Each row was made from one path, in order. Every step used is in the known rows, and no mark comes twice. Write each row's path.
(in the rows, 128 means zero)
Known rows:
dunaf, sele, numok, zopap, tiref, dusub: [134 129 127 126 137 106 123 110 136 132 137 125 129 107 150 154 149 139
 129 124 133 169 142 113 109 183 117 128 152  98 154 126 122 111 118 113
 121 120 123 108 123 129 131 108 120 124 139 103 126 120 130 136 120 139
 132 131 116 135 158 130 107 111 149 167 146 125 137 142 162 112 148]
lumo, zopap, tiref, dusub: [136 125 121 132 138 113 131 125 140 126 136 138 131  97 133 149 137 140
 127 130 127 170 142 119 117 192  94 145 161 114 148 128 135 116 120 120
 127 135 124  85 128 121 125 102 130 127 139 118 123 111 129 128 117 143
 128 131 117 133 151 126 109 107 144 157 163 137  78 155 141 105 117]
tiref, dusub: [135 133 115 122 143 113 125 113 135 124 135 120 134  82 124 147 132 142
 130 114 124 156 147 128 103 121 113 135 152 105 140 136 138  89 132 125
 128 136 123  91 121 111 132  99 146 132 142 105 126 107 147 126 114 149
 132 131 136 146 138 129 101 109 153 132 161 139 123 139 134 110 103]
numok, zopap, tiref: [129 121 127 135 132 130 132 130 112 127 131 136 127 130 127 146 132 131
 120 131 132 134 110 114 133 167 120 118 139 137 134 129 124 125 118 121
 129 129 128 145 132 133 111 116 125 133 133 112 132 138 106 130 124 118
 137 126 112 132 127 113 130 130 150 126 133 126  99 125 107 111 187]
sele, dunaf, zopap: [122 129 141 139 139 154 137 143 112 127 117 143 133 102 107 111  99 130
 142 125 122 125 121 130 123  81 140 109 101 127 116 124 123 133 124 139
 142 140 126 130 117 127 118 133 128 135 124 131 148 117 104 123 129 110
 137 135 133 132 129 129 115 119 131  93 109 130  80  98 103 124 132]
zigis, tiref, zopap, lumo: [123 121 122 126 118 108 141 124 145 116 122 164 126 126 140 131 105 104
 109 137 128 138 126 135 162  88 120 151 133 136 132 148 126 153 152 124
 127 136 120 119 132 140 119 102 113 140 141 143 141 142 126 128 133 127
 123 118 122 125 129 134 119 137 127 128  96 142 117 147 135 128 138]
lumo, zopap, tiref: [130 119 126 140 128 127 136 143 118 128 133 140 128 129 129 141 125 127
 128 139 123 146 126 116 139 181  98 139 140 148 129 129 130 136 112 126
 136 138 125 125 138 125 113 121 137 129 129 138 131 124 114 129 125 127
 128 129 106 127 134 117 139 130 136 137 154 135  73 136  93 111 115]
numok, zopap, tiref, zigis: [129 126 127 135 133 140 126 116 124 126 131 127 127 136 134 130 151 147
 128 124 135 123 126 119 122 163 142 140 123 133 126 121 127 140 138 122
 120 119 132 138 146 128 121 136 125 134 135 110 110 124 116 125 126 136
 127 120 121 128 132 109 128 129 126 124 126 121  94 138 150 133 178]
zigis, tiref: [142 128 130 112 125 131 124 130 137 117 132 132 125 121 137 139 131 115
 112 129 131 105 123 120 141 119 109 142 169 166 127 136 129 120 129 118
 135 127 133 146 123 139 118 118 145 135 130 122 138 139 133 126 131 106
 136 126 145 131 120 127 141 134 132 126 151 142 166 121 111 118 107]
sele, dunaf, zopap, tiref, zigis, lumo: [123 131 132 136 124 132 150 121 136 123 124 119 118 157 129 119 126 125
 120 130 133 122 111 134 145 137 145 127 119 129 127 134 141 134 143 128
 114 124 129 129 135 142 136 129 128 132 138 114 131 143 112 127 134 140
 123 128 134 122 124 123 129 144 117 127  97 139  98 141 155 139 186]
sele, dunaf: [131 139 131 120 136 144 123 151  98 135 126 104 131 111 104 134 101 140
 141 114 107 129 133 134 114 100 170 107 128 146 113 126 128  93 123 154
 144 135 128 131 109 105 125 125 138 124 124 127 134 111 130 123 121 134
 134 133 129 149 121 129 135 126 135  63 130 129 107 120 107 119  94]
sele, numok, zopap, lumo: [116 128 122 130 111 116 132 126 117 128 129 156 122 133 124 140 102 117
 119 125 121 144 117 138 137  92 148 130 115 120 128 145 134 125 148 127
 125 136 118 131 119 136 120 111 106 127 131 147 144 140 154 125 129 150
 127 119 118 134 113 135 103 128 139 109  82 127 168  99 123 135 174]
sele, numok, zopap: [120 131 135 130 113 133 122 156 104 124 125 129 128 109 127 138 121 132
 130 116 124 126 107 133 116  87 136 113 115 121 128 128 127 119 113 118
 126 130 128 135 114 137 130 153 114 128 112 159 138 135 139 124 127 140
 135 128 128 129 116 128 113 119 143  91 108 123 169  77  93 138 155]
zigis, lumo, zopap, tiref, dusub: [132 125 122 133 131 110 138 129 145 122 133 136 128 102 136 148 136 134
 119 132 129 169 132 122 127 191  93 145 159 111 149 132 139 117 124 118
 122 135 123  86 127 128 130 100 129 126 145 119 126 120 126 130 119 149
 124 132 121 128 148 128 108 113 142 163 149 142  78 160 144 109 123]
dunaf, sele, numok: [127 141 130 122 128 109 109 106 118 144 139  92 125 134 151 145 132 127
 155 118 114 141 160 125 115  88 149 113 122 113 128 128 125 102 108 126
 131 116 116 138 123 122 144 142 147 116 104 130 139 120 166 137 130 139
 138 131 118 140 134 141 148 131 135 134 143 120 252  85 120 138  85]
lumo, zopap: [123 123 126 142 114 137 137 171 116 122 119 131 134  92 108 116 110 127
 125 129 119 140 122 135 132 103  94 147 111 132 120 131 139 138 114 126
 137 156 130 110 130 121 126 137 142 138 122 186 133 110 126 121 122 149
 120 131 131 123 125 129 116 122 134 109 150 140  79 114  54 126  56]
zopap, tiref: [135 125 120 130 142 123 129 115 117 133 143 126 124 144 129 155 132 131
 134 132 122 137 133 114 133 169 120 125 155 147 128 132 131 108 121 132
 135 127 121 137 137 120 112 104 147 127 131  92 134 131 125 131 124 117
 140 128 110 142 129 112 149 134 146 130 154 130 117 135 111 107 152]
fuviso, zigis, dunaf, sele, numok: [127 140 138 116 130 115 101 123 118 147 138  97 126 144 141 136 133 127
 147 121 115 128 155 133 114 101 148  99 122 114 125 123 121 112 110 138
 132 112 123 130 119 121 148 142 136 103 108 128 128 126 165 134 133 126
 134 133 123 135 121 143 147 121 117 140 139 120 244  94 138 141  99]
zopap, tiref, zigis, dunaf, sele, numok: [133 141 134 119 129 114 104 112 128 150 141  96 123 153 154 138 148 130
 146 125 119 133 157 124 110 136 157 113 128 123 131 116 118 123 111 135
 128 103 120 139 126 124 147 157 133 104 107 116 124 126 153 139 132 128
 136 132 117 133 134 143 150 129 118 155 136 117 248 109 164 137 105]
dunaf, zopap, tiref, zigis, lumo: [121 129 129 137 124 125 151 114 142 121 126 121 120 155 133 121 131 123
 118 131 138 122 111 132 151 133 132 133 119 125 128 139 144 137 145 121
 110 126 129 129 141 144 134 128 135 135 140 112 131 147 117 128 134 140
 124 128 137 121 119 122 129 145 122 142 103 141  99 139 141 138 190]
sele, dunaf, zigis: [128 137 134 119 149 153 126 148 112 143 127 111 140 111 113 112 108 143
 165 124 118  90 132 142 116 133 162 126  99 132 112 103 138  87 133 148
 139 131 136 151 105 103 131 119 142 128 116 127 126 108 139 126 127 132
 121 130 153 141 128 121 144 129 112  69 129  93  93 108 136 137 104]
zigis, fuviso: [121 131 107 123 126 145 140  84 136 112 115 123 126 142  91 123 116 134
 147 122 137 125 116 128 103  62  97 107 136 110 115 142 133  92 128 114
 125 142 124 130 120 124 122 130 141 152 125 139 140 122 145 122 128 128
 130 136 140 120 121 136 127 130 157 107 144 117 122 127  66 123  54]

Write each row's path:
[130 138 137 124 122 117 107 124 127 148 135 105 124 146 154 132 145 128
 145 128 120 136 155 125 115 137 146 117 121 123 131 113 118 135 106 133
 128 108 122 132 129 126 147 167 126 105 106 138 122 122 147 138 132 132
 130 132 113 125 139 143 145 125 115 156 137 118 227 110 152 138  90]	lumo, zopap, tiref, zigis, dunaf, sele, numok
[141 133 123 121 129 141 113 149 134 131 130 115 132 128 105 108 139 136
 118 120 128 104 127 142 105 114 149 123 130 141 120 118 129 132 136 156
 133 124 138 121 128 112 138 152 129 115 130 106 107 121 122 124 122 123
 132 131 146 135 102 132 127 124 116 118 139 134 149 142 148 126 112]	tiref, zigis, dunaf
[122 124 129 123 123 118 140 130 142 122 118 160 130 125 139 122  99 109
 121 138 126 125 127 137 157 112 139 150 123 137 129 135 126 152 155 132
 130 131 125 125 123 137 121 108 105 135 135 146 138 136 125 128 136 126
 118 118 127 122 135 134 123 136 113 113  88 127  92 146 158 134 138]	sele, dunaf, zigis, tiref, zopap, lumo
[122 121 125 127 122 112 142 124 147 120 122 166 129 128 142 122 105 106
 119 140 130 125 126 137 163 103 123 160 122 130 130 139 129 155 157 125
 126 135 124 126 129 138 121 103 112 140 137 143 138 140 129 128 136 125
 119 117 130 122 130 132 121 138 117 126  94 131 104 140 150 134 142]	dunaf, zigis, tiref, zopap, lumo
[119 130 142 128 116 130 113 150 104 132 122 118 128 119 128 123 131 128
 120 118 129 125 116 131 116 102 143  99 100 106 130 122 119 131 110 121
 125 124 134 141 116 137 139 151 109 119 113 156 129 135 134 129 129 128
 128 129 129 124 120 137 115 117 128 119 105 119 180  87 110 145 145]	fuviso, zigis, dunaf, sele, numok, zopap
[132 126 131 119 137 137 109 156 117 130 133 129 133 133  92 115 119 128
 117 124 123 103 124 147 122 120 131  95 128 132 115 126 130 118 129 159
 139 133 139 114 120 110 131 120 128 103 132 115 115 131 136 119 127 109
 130 134 147 134  85 128 129 111 111 112 137 136 127 129 119 130 130]	fuviso, zigis, dunaf
[120 119 127 126 122 111 137 126 139 116 124 171 127 133 136 130 104 106
 111 137 128 133 128 136 166 100 120 144 131 132 129 148 127 159 155 125
 127 136 123 109 133 139 118  92 109 134 142 147 137 144 134 124 138 120
 120 116 123 122 122 131 118 131 114 127  91 138  92 145 144 136 152]	fuviso, zigis, tiref, zopap, lumo
[117 125 128 144 103 133 149 168 130 117 113 127 127 116 116 105 117 123
 110 132 127 134 108 142 146 109 105 153 103 126 124 135 148 153 126 119
 121 150 133 109 134 137 139 148 135 137 129 185 127 125 122 121 128 164
 110 129 140 110 123 131 113 133 120 123 120 147  71 131  85 143  97]	tiref, zigis, lumo, zopap
[127 123 140 128 131 125 117 130 112 137 135 133 124 148 140 142 141 129
 125 134 130 132 121 117 130 182 132 103 130 128 136 119 116 131 110 125
 128 114 130 144 129 137 121 128 111 111 123 119 125 143 119 133 131 110
 133 129 108 125 126 124 138 123 125 145 120 119 145 119 138 127 184]	fuviso, zigis, dunaf, sele, numok, zopap, tiref
[131 125 126 138 131 140 128 129 128 129 133 132 130 136 135 125 145 146
 133 131 129 131 136 121 126 175 127 152 125 139 124 121 130 149 134 125
 125 126 130 122 149 124 123 138 132 131 131 125 109 114 123 123 127 139
 123 122 117 124 139 112 134 128 116 134 140 125  73 138 141 133 134]	lumo, zopap, tiref, zigis
[139 128 134 110 136 140 126 133 143 126 132 132 131 117 140 123 133 119
 130 135 136  80 122 126 141 148 114 154 145 158 125 117 133 114 134 119
 133 122 139 161 116 136 123 115 145 137 124 121 131 135 136 128 134 104
 127 125 158 129 130 122 148 136 113 121 148 114 146 118 136 130 116]	dunaf, zigis, tiref
[131 118 137 137 147 137 130 122 127 131 135 156 127 148 124 129 128 125
 126 141 132 121 122 120 139 178 111 108 133 137 127 122 121 142 123 139
 135 127 126 130 134 132 110 113 126 119 135  97 132 139 102 128 132  87
 140 134 116 126 121 117 136 118 120 148 131 127  84 130 136 114 189]	fuviso, zigis, dunaf, zopap, tiref
[123 130 110 127 131 149 137  68 146 116 119 131 125 163 109 125 139 146
 150 127 144 120 124 120 102 118 108 120 136 115 117 132 126 112 139 111
 116 127 127 132 135 129 121 137 129 147 130 121 122 120 137 122 133 127
 125 132 129 113 133 124 135 131 140 127 136 110 101 144 116 131  91]	zopap, tiref, zigis, fuviso
[135 127 128 131 128 125 118 115 130 143 122  91 132 125 127 100 159 123
 117 124 138 127 141 117 114 124 153 118 107 109 134 116 108 145 120 131
 126 120 137 156 139 123 141 144 136 125 128 104 116 123 101 144 118 115
 125 131 131 130 145 139 125 137 131 174 139 123 182 150 139 125 101]	numok, zopap, tiref, zigis, dunaf, sele
[128 125 143 119 127 132 135 160 141 115 113 139 139  98 145 110 122 119
 130 136 132  99 121 133 146 119 113 142 127 142 131 115 118 154 123 121
 131 123 138 127 121 136 131 147 112 143 121 157 129 130 100 129 137 104
 122 126 145 114 143 127 140 132 109 107 121 125  70 139 136 135  90]	sele, dunaf, zigis, tiref, zopap
[120 129 124 132 111 118 125 118 127 135 126 146 123 136 131 122 117 116
 114 126 128 140 126 137 130 100 163 132 102 111 131 135 124 149 149 131
 120 127 124 136 125 137 129 125 103 121 132 139 132 138 143 130 128 146
 124 120 119 128 120 142 102 130 126 133  78 121 185 116 150 140 169]	tiref, zigis, dunaf, sele, numok, zopap, lumo
[122 134 121 131 118 123 147 120 137 119 126 103 121 143 121 119 127 125
 117 121 131 117 115 142 143  92 138 134 119 123 123 145 151 118 146 123
 111 132 130 125 135 135 143 129 144 138 138 121 127 140 134 124 130 155
 119 127 150 128 110 126 125 147 126 120 109 145 129 134 128 144 157]	tiref, zigis, lumo
[133 129 122 132 141 134 123 106 128 131 140 123 128 142 134 137 148 147
 138 125 129 124 143 119 123 163 143 145 132 140 122 124 130 128 141 130
 123 118 128 132 148 119 122 127 137 128 132  97 110 119 129 124 127 132
 129 121 118 134 134 109 141 132 122 128 141 124 109 138 157 129 158]	zopap, tiref, zigis
[131 128 130 126 137 123 112 120 122 143 127  88 135 126 112 103 139 120
 123 122 128 123 148 126 121 102 142 101 106 105 125 125 117 127 119 139
 134 130 135 142 130 112 143 116 152 118 127 110 122 122 126 138 121 110
 123 134 137 135 127 140 131 130 125 162 145 128 191 136 113 129  85]	fuviso, zigis, dunaf, sele
[141 127 127 129 127 142 117 154 136 134 130 132 130 137 112 110 142 133
 116 130 129 112 124 136 115 163 135 132 136 149 126 113 125 153 128 153
 131 122 138 120 135 118 132 156 120 112 130 115 105 124 108 126 124 118
 128 132 133 125 113 131 130 124 112 137 143 133 119 152 149 121 122]	lumo, zopap, tiref, zigis, dunaf
[120 127 111 131 125 152 141  82 145 114 114 138 125 156 109 118 136 146
 148 132 144 127 120 123 107 124  97 130 130 112 117 128 126 128 133 109
 117 132 129 127 137 133 121 146 124 148 126 147 121 118 132 121 133 132
 119 132 128 106 139 128 129 129 135 129 133 110  77 145 108 134  76]	lumo, zopap, tiref, zigis, fuviso
[128 121 135 122 120 120 134 153 142 107 117 141 133 101 144 123 126 113
 116 132 133 118 119 127 151  93  96 142 143 142 134 132 117 158 121 114
 130 129 134 117 131 141 129 144 120 145 124 157 134 136 102 127 134 106
 129 126 137 115 137 127 133 136 124 123 133 146  94 142 114 127  96]	zigis, tiref, zopap
[132 126 134 132 126 122 120 132 115 138 133 128 124 142 140 144 140 126
 124 134 131 134 120 113 125 175 132 108 137 134 139 121 117 129 107 126
 127 115 127 149 127 137 122 138 118 117 121 117 131 141 113 137 128 112
 137 130 109 129 134 127 135 130 138 148 129 120 165 124 133 118 168]	zigis, dunaf, sele, numok, zopap, tiref
